Each row was made from one path, in order. Every step used is in the known rows, and no mark comes twice. Write each row's path.
Known rows
lete > bepani > sedal > ribe: [ 16   6  12  13  14  30  10  21  14  24  30  -2 -12 -10 -11  18  34  23
  13  -8   7   5  26 -16 -24  19   1  -5  -2  18  16   8   1  -5   9 -27]
sileb > muket > sedal > bepani: [  6   1  33   6  40  17  -6  13  -6  18  13 -23  11 -12  -6  31  39  42
  11 -25  12   0  28 -11  -4  10   2  -9   8  29   8  -2  17 -21  -7  -6]
lete > bepani > sedal > muket > sileb: [ 23  -2  18  21   4  26   7  12   8  33  24  -7  -6  -6  -5  16  24  32
   5  -2  -1   7  13 -16 -25  28 -12   1  -9  25  25   7   2  -5  10 -24]
ribe > sedal > muket > sileb: [ 17 -12  23  26  21  23   1  20 -18 -15  15 -24  11 -13  -5  39  37  65
  18  -1 -15  -9   6 -28 -14  27   3  -8   0  21  26   9   6 -16  -6 -37]
sedal > muket > lete: [  6  -6  24  12  41  26 -20  33 -13  20  -8 -15  10 -15  -1  28  21  45
 -10   0  -8  22  16 -10 -18   2 -16 -17 -11  32  32  -9  -7 -15   2   2]
sedal > bepani > lete > parum > tebon > vunin: [  9   6  32   3  15  13  -7  47  -3   6   8  -6  -7 -26  -1  26  38  -3
   7 -12   5  -1  52 -11 -20   3   5 -23 -17   3   7  11  -4 -32   5 -13]
balin > muket > lete: [ -3  18  12  25  40  34 -11  22 -12   6  -9  -7  11 -15  -9 -10  19  46
  -3 -25  12  -2  10 -20  -4  -8 -17 -24 -21  18  21 -12  26  -4  19   5]
sedal > bepani > lete: [  9  12  34   3  24  20   0  38   8   9   0 -12   0 -15  -9  26  36   5
  14 -10  -8 -10  48 -19 -14   5  14 -26  -1   9  13  15   2 -28   8 -10]
tebon > bovam: [  8  14   7  -8  33   1   6   3  11   1  16 -18 -13 -16 -15  19  43  16
   1 -16  -8   2   9   6  14   9  -5 -26 -21   6  38   4   4  -7   3   6]
vunin > mezu: [  6   3   7 -10  36  16   2  11  22   7  26 -17   5 -18  -6  16  35  27
   4   7 -17  -3  17 -21 -16  16  10 -22 -34  16  20 -14   5 -29  22  -8]
lete > parum > tebon > vunin: [  7  -7   5   5  12   3  -7  25 -16   4  26 -10  -7 -35  12  11  34   1
 -11 -22  21   9  30  -9 -17   6 -10  -7 -41  -4   6 -14  -5 -20   3 -11]
muket > sedal > bepani > lete > parum: [ 26  12  27   7  27   7   9   2  11  17  15 -15  20 -17  -5  20  26  22
   2  -8  14 -14  42 -21 -12  17   9  -2 -11  20  -4  16   8 -29  -1 -10]
bepani > sedal: [  7   8  27  13  20  25   0  -8 -13   8  -3 -35   0  -6  -7  -2  31  51
  18 -16 -15  -2  17 -26 -14   9  24 -34  -7   8  15   4   3 -10   4  -5]
podo > bepani > lete: [ 19   2 -14  15  15  21   9  20   7   5  24 -15   9 -13  22  13  21  45
  13 -40 -11 -21  47 -35 -14  15   7 -10 -16   6  13   4  -6 -21  11  -7]
sileb > muket > lete > parum > tebon > vunin: [ -5  -3  19  13  33  12 -14  32 -27  10  18 -16 -13 -37   5  14  38  34
  -6 -31  17  24  20  -3 -14  -3 -28 -23 -20  31  11 -30  12 -13  -7  -5]
ribe > sedal > muket > lete > parum: [  6 -10  20  27  19  22  -4  27 -25 -18  22 -22   7 -23  -3  31  34  55
   5  -4  -7   7  12 -17 -20  15   0 -18  -9  29  20  -5  -1 -13 -11 -32]
parum > tebon: [ 10   2   6  -7  33   9  -9  21  -2  -4  -1 -19   0 -26   0  17  32 -10
   7 -25  -2   1  20 -41 -15   9 -15  -2 -13  -5  21 -20  -1 -17  -3 -18]
tebon > parum > lete > bepani: [  6   5  -6  -9  11  21   3  45  32  24   7  -4  -9 -38 -10   3  22 -16
   6 -14   4  12  39 -19 -29  21  -1  -4 -26  12  21   7   3 -19 -11   3]
muket > sedal > bepani > lete: [ 24  13  27   2  33   9   7  -1  13  18   5 -17  20 -15  -8  23  27  26
   5  -6   8 -15  41 -26  -9  14  12   0  -3  20   0  17   8 -29  -1 -10]
sileb > muket > lete: [ -4   3  22  11  41  19  -9  23 -14  12  11 -22  -5 -26  -4  13  37  44
   1 -28   5  17  17 -12  -9  -1 -19 -26  -5  36  16 -25  18  -9  -5  -2]
balin > muket: [  0  16   9  19  34  34  -7  20  -8   6  -1  -8  13  -5  -5  -3  24  38
   5 -25   9 -12  16 -18  -1  -3   3 -17 -14   2  20   2  23  -6  22   2]
ribe > sedal > bepani > lete: [  8   3  28  18  16  19   6  25  -8 -25  19 -21   1 -21 -13  32  44  32
  26  -9 -13 -17  32 -29 -13  13  24 -24   4  10  10  15   7 -22  -7 -42]
podo > bepani > lete > muket > sedal: [ 28  12 -10  20  23  18  14  20  14   9  27 -15   5 -11  24   9  18  55
   9 -40   2 -23  47 -38 -18  19  -5  -4 -18   9   4  15  -6 -20   5   0]
parum > lete > bepani: [ 10  13   0   9   4  24  13  40  18   5  -3 -12  -1 -36   9  14  17  -7
   0 -15   0  11  40 -31 -25  30 -10  -2 -29   4   2   3  10  -6  -1 -13]
bepani > sedal > muket > lete > parum: [  8   1  36  21  22  33 -12  14 -29  17  -3 -31   1  -8  -1   7  25  62
   4  -6 -11  20  13 -13 -27  10   5 -39 -13  28  20  -2  -5 -10  -1   1]
parum > lete: [  5  14   9   5  18  26   4  37   3  -8 -26 -27   6 -35  10  12  20  10
   6 -17 -10   7  40 -35 -19  23   4 -18 -27  -1   2   3   9 -13  -4  -1]
ribe > sedal > muket > lete: [  5  -8  21  25  26  24  -7  22 -22 -17  14 -22   7 -20  -8  33  34  58
  10  -2 -13   5  10 -22 -17  11   2 -16  -2  27  23  -3   1 -12 -11 -32]
lete > parum > tebon > vunin > mezu: [  7  -7   4   0  15   4  -6  26 -10   2  32  -9  -8 -35  11  13  35   2
 -10 -14  16  10  27  -8 -21   9  -9 -11 -48   0   8 -17  -5 -25   7 -12]
vunin > tebon > bovam: [ 12  14  36   1  32  10  12   8 -12   6   8 -29 -13 -19  -5  25  43  11
  -2 -21 -13   0   7  -2   6  24  11 -33 -32  11  26  15  -1  -7  -1  20]
lete > parum: [ 12  -2  10  12  13  12   6  20  -5   8  38 -15   3 -22   6   3  32  15
  -9 -18  15   1  28  -4 -13  14   3 -16 -32  10   7  -5   5 -14   9  -6]
balin > muket > sedal > bepani > lete: [ 12  24  21  19  37  31  -3  13  -2  16  -5  -5  23  -5  -8   7  22  38
   7 -20  18 -19  27 -21  -5   2   4  -8  -8  12  10  14  25 -16  16   0]
vunin > tebon > parum > lete > bepani: [ 10   7  27   1  15  24  10  38   4  21   1 -19 -10 -35  -2  13  28 -10
   2 -19  -5   9  28 -19 -23  31  14 -19 -35  15  14  18  -2 -16 -11  17]
bepani > lete: [ 22  22   7  -1  25  14  13  12  11  16  16 -13  -7 -25   4   7  31   6
   3 -11  -9  -8  41 -27 -18   7   9 -16 -10  14   9   9   8 -16   7 -11]

Write each row's path
[  7  -9  17  26  19  23  -3  23 -17 -10  25 -16   4 -21  -8  35  31  49
   7  -3  -8   7  10 -20 -20  15  -5  -8  -3  28  24  -3   0  -9  -9 -39]
ribe > sedal > muket > lete > bepani
[  8   4   6  16  23  12   3  13  14  18  20  -5  -3 -33 -11   1  19  19
 -13 -10   9  13  16 -20 -15   6 -33  -3 -23  33  19 -20   9  -5   6 -17]
muket > lete > bepani
[ 14   5  10  15   3  20  10   2  14  26  32  -9  -9 -13  -7   4  26  17
   6 -12   3   2  19 -19 -20  19   0  -2 -11  14  16   2   4  -2  10 -25]
lete > bepani > sedal
[ 19  22  30  12  43  11   5  22  18  14   5 -18   0 -10  -7  13  25  45
   3 -11  21 -10  29 -25 -11  12 -13  -4 -12  14   0  24   6 -17  -6   8]
lete > muket > sedal > bepani
[ 13  28  23  13  28  23   8  47  12  -5 -28 -25   2 -30   8  11  16  24
   5 -14   8   4  43 -38 -24  27 -11 -13 -26   4 -11  20  10 -15 -14  10]
parum > lete > muket > sedal > bepani
[  8 -12   6  30  17  35  -9  18 -19   4   3 -29  16   0  15  16  18  84
  17 -38 -16  -3  27 -30 -19  16   7 -24 -14  15  23  -2 -16 -18   4   1]
podo > bepani > sedal > muket > lete
[ 16   1  16  17   6  27   2  13   7  32  29  -7  -7  -7  -4  17  24  24
   4  -4   0  12  18 -13 -25  20  -1  -1  -8  21  23   5  -3  -3   8 -23]
lete > bepani > sedal > muket
[ 16  29  13  12  29  22  11  39  12  -1 -24 -25   2 -32  12   6  14  26
   2 -15   8   4  39 -40 -24  27 -14 -10 -30   4 -11  17  11 -11 -13  11]
parum > lete > muket > sedal
[  7  15   4  -6  25  22  -1  53  26  15  -7 -14 -12 -35  -7  -3  22   3
   9 -15   5  11  37 -23 -29  16  -3 -18 -26   9  18  15   3 -21 -17  20]
tebon > parum > lete > muket
[  7  16  21  21  39  31  -7  11  -5  12  -7  -8  28  -1 -12   9  22  44
   6 -22  19 -18  21 -19   0   2   5  -7 -10   9  12  11  25 -16  16   0]
balin > muket > sedal > bepani
[  9  10  31  20  18  20   7  33  -5 -23  19 -21  -7 -20 -12  29  43  37
  25 -10  -8 -17  31 -30 -17  13  15 -24   4  11   7  20   7 -20 -10 -35]
ribe > sedal > bepani > lete > muket
[  8  -9  -1  24  12  29   0   5  -9  -1  12 -30  14   0  13   8  22  73
  23 -45 -15 -17  30 -35 -12  19  19 -22 -14   2  16   1  -9 -18   8  -4]
podo > bepani > sedal
[  9  11  28   8  35  40   0  21 -10   4  -6 -24  -2  -2 -11  19  42  57
  28 -13 -10  -1  24 -24 -22  10  25 -37   7  13  15  12  -1 -14   4  -9]
bepani > sedal > ribe
[  9  16  13  -6  26  21  -1  52  28  17 -12 -13  -4 -32 -10   5  22   5
  10 -13  10   9  42 -24 -27  19  -2 -15 -23  11  13  20   3 -27 -20  20]
tebon > parum > lete > muket > sedal > bepani
[ 10  16   9  11   7  37  13  47  10   4 -10 -13  -5 -30   5  16  21  10
  12 -14  -2  14  41 -33 -35  33  -3 -14 -20   7   1   9   6  -6  -3 -14]
parum > lete > bepani > sedal > ribe
[  0  19  11  31  27  36  -6  18  -8  15   1  -2   4 -13 -11 -13  17  43
  -1 -23  15   3   7 -19 -13  -2 -22 -18 -20  20  22 -11  26   2  19  -4]
balin > muket > lete > bepani > sedal
[ 11  15   8  14   0  30  12  33   9   5  -9 -19  -5 -31   8   6  16   6
   8 -14  -6  13  37 -34 -31  31  -2 -11 -26   4   1   5   9  -4  -3 -12]
parum > lete > bepani > sedal
[ 17   4  28   4  36   9   2  -3  10  14   0 -20  28 -11 -12  27  27  32
   6 -10  10 -15  33 -23  -2  13  12   2  -5  16   4  12   7 -27  -2  -9]
muket > sedal > bepani
[  8   9   1  -7  15  31   3  55  28  23   2  -4 -10 -33 -12   7  26  -2
  16 -12   4  16  41 -20 -36  22   5 -14 -17  14  22  12   0 -20 -13   3]
tebon > parum > lete > bepani > sedal > ribe
[  8   8  31   0  22  25   7  36  -2  15 -11 -25  -6 -33  -1  13  29  -3
   4 -20  -9   6  28 -22 -21  28  21 -27 -34  13  14  18  -1 -20 -11  23]
vunin > tebon > parum > lete
[  1   5  23  16  35  29  -4  35  -8  21  20 -10 -13 -21  -9  19  40  45
   7 -24  11  23  17 -10 -20   7 -24 -23   2  43  16 -20  16  -5  -4 -12]
sileb > muket > lete > bepani > sedal > ribe
[ 26  36  13   7  32  13  14  28  18  16  18 -10 -21 -23   7  -1  28  17
   1 -10   1  -6  40 -28 -23   9 -10 -19 -12  13   3  20   7 -11   3   0]
bepani > lete > muket
[  9   3  31  -2  28  19   5  20  -2  23   7 -23  -8 -25  -7  13  35   5
   2 -19  -7  -1  20 -14 -14  20  24 -24 -27  17  21  16  -3 -20  -6  21]
vunin > tebon > parum
[ 20  19  41  11  28  19   3  49  13  12  -3 -12  -9 -12  -7  21  34  21
  15  -6  -1 -12  42 -25 -19  13  -7 -25  -5  13  12  25   7 -27   6  -4]
sedal > bepani > lete > muket > sileb
[ 24  19   6   6  13  11  17  22   6  17  37  -9  -9 -29  12   1  31   1
  -6 -11   3  -2  44 -15 -23  14   3 -20 -24  16   2   5   8 -16   9 -10]
bepani > lete > parum
[ 25 -10  28  14  32  26  -9  29  -6  23  -5 -15  14  -4   2  35  26  52
   2   4 -12   3  12 -18 -14  26 -15  -6  -6  26  36   8   1 -20   9  -6]
sedal > muket > sileb
[ -1   0  22  15  33  18  -6  30 -19  12  25 -20  -7 -29   1  10  37  40
  -5 -29  13  20  18  -3 -12   3 -22 -28 -16  39  12 -27  20  -9  -3  -2]
sileb > muket > lete > parum
[  7   7   1  -5   7  24   3  41  27  24   3  -9 -10 -34 -10  -2  22  -8
  11 -14   1  14  36 -21 -32  20   5 -13 -25  11  20   9   3 -18 -14   4]
tebon > parum > lete > bepani > sedal
[ -5  -5   4  -8  31   3 -13   2   5  15  12  -6  -7 -30   2  23  36  43
  -2   7  -4   0  30   1  -4  -8  16 -15 -43   2  12   2  -6 -32  19  -4]
tebon > vunin > mezu
[  8   7  14  21  18  18   4   7   5  18  14 -12  -5 -28 -13  -5  20  31
  -6 -11   4  15  13 -22 -21   7 -25 -15 -21  33  18 -17   8  -2   4 -17]
muket > lete > bepani > sedal
[ 32  37  12   6  35   8  18  14  21  23  19 -12 -12 -23   6   1  24  24
  -1  -8   8 -10  40 -33 -22  13 -10  -7 -12  19  -3  23   9 -13  -2  -1]
bepani > lete > muket > sedal
[ 30   9  -8  24  18  20  13  29  12   6  22 -14  -1 -11  23   7  20  58
  13 -39  -4 -25  41 -41 -19  26 -15 -10 -19  10  11  15  -2 -20  10  -1]
podo > bepani > lete > muket > sileb
[ 13  -3   8   6  16   8   0  29 -10  -1  30 -15  -2 -30   8   7  33  -8
  -8 -24  16   7  24 -18 -20  15 -13 -10 -33   1  10 -19   0 -16   2 -14]
lete > parum > tebon
[ 23   9  12  -1  51  18   9   6  12  16   8 -10  22 -13  -9  34  33  43
   8  -9  16 -13  33 -24  -9  16   8   7   2  24   4  13   4 -22   0 -11]
muket > sedal > ribe
[  1  17   6  27  30  32  -6  23  -1  15   5   3   5 -16 -10  -9  16  34
  -6 -23  18   1  10 -17  -9  -4 -27 -11 -22  20  22 -11  26   1  21  -4]
balin > muket > lete > bepani
[ 36  33  16  12  30  12  20  28  20  19  13 -11 -19 -22   7  -1  27  28
   4  -6   0 -13  33 -36 -23  21 -23 -16 -14  17   7  22  16 -14   6  -3]
bepani > lete > muket > sileb
[ 11  17   4  -6  29  18   2  44  29  19  -7 -14  -6 -35  -7  -2  20   6
   7 -12  10   9  38 -25 -27  18  -4 -10 -26  13  13  17   4 -23 -20  19]
tebon > parum > lete > muket > sedal
[ 16  31  14  10  36  27  10  52  12  -3 -25 -20   1 -30  10  15  18  30
   6 -14  10   6  44 -39 -28  29 -14 -11 -22   7 -11  20   8 -12 -12  10]
parum > lete > muket > sedal > ribe
[ 12  18   5  -8  35  25   3  56  30  17  -8 -10  -7 -33  -8   7  24  11
  11 -13  13   9  41 -24 -31  20  -4 -13 -20  16  13  20   2 -24 -19  19]
tebon > parum > lete > muket > sedal > ribe
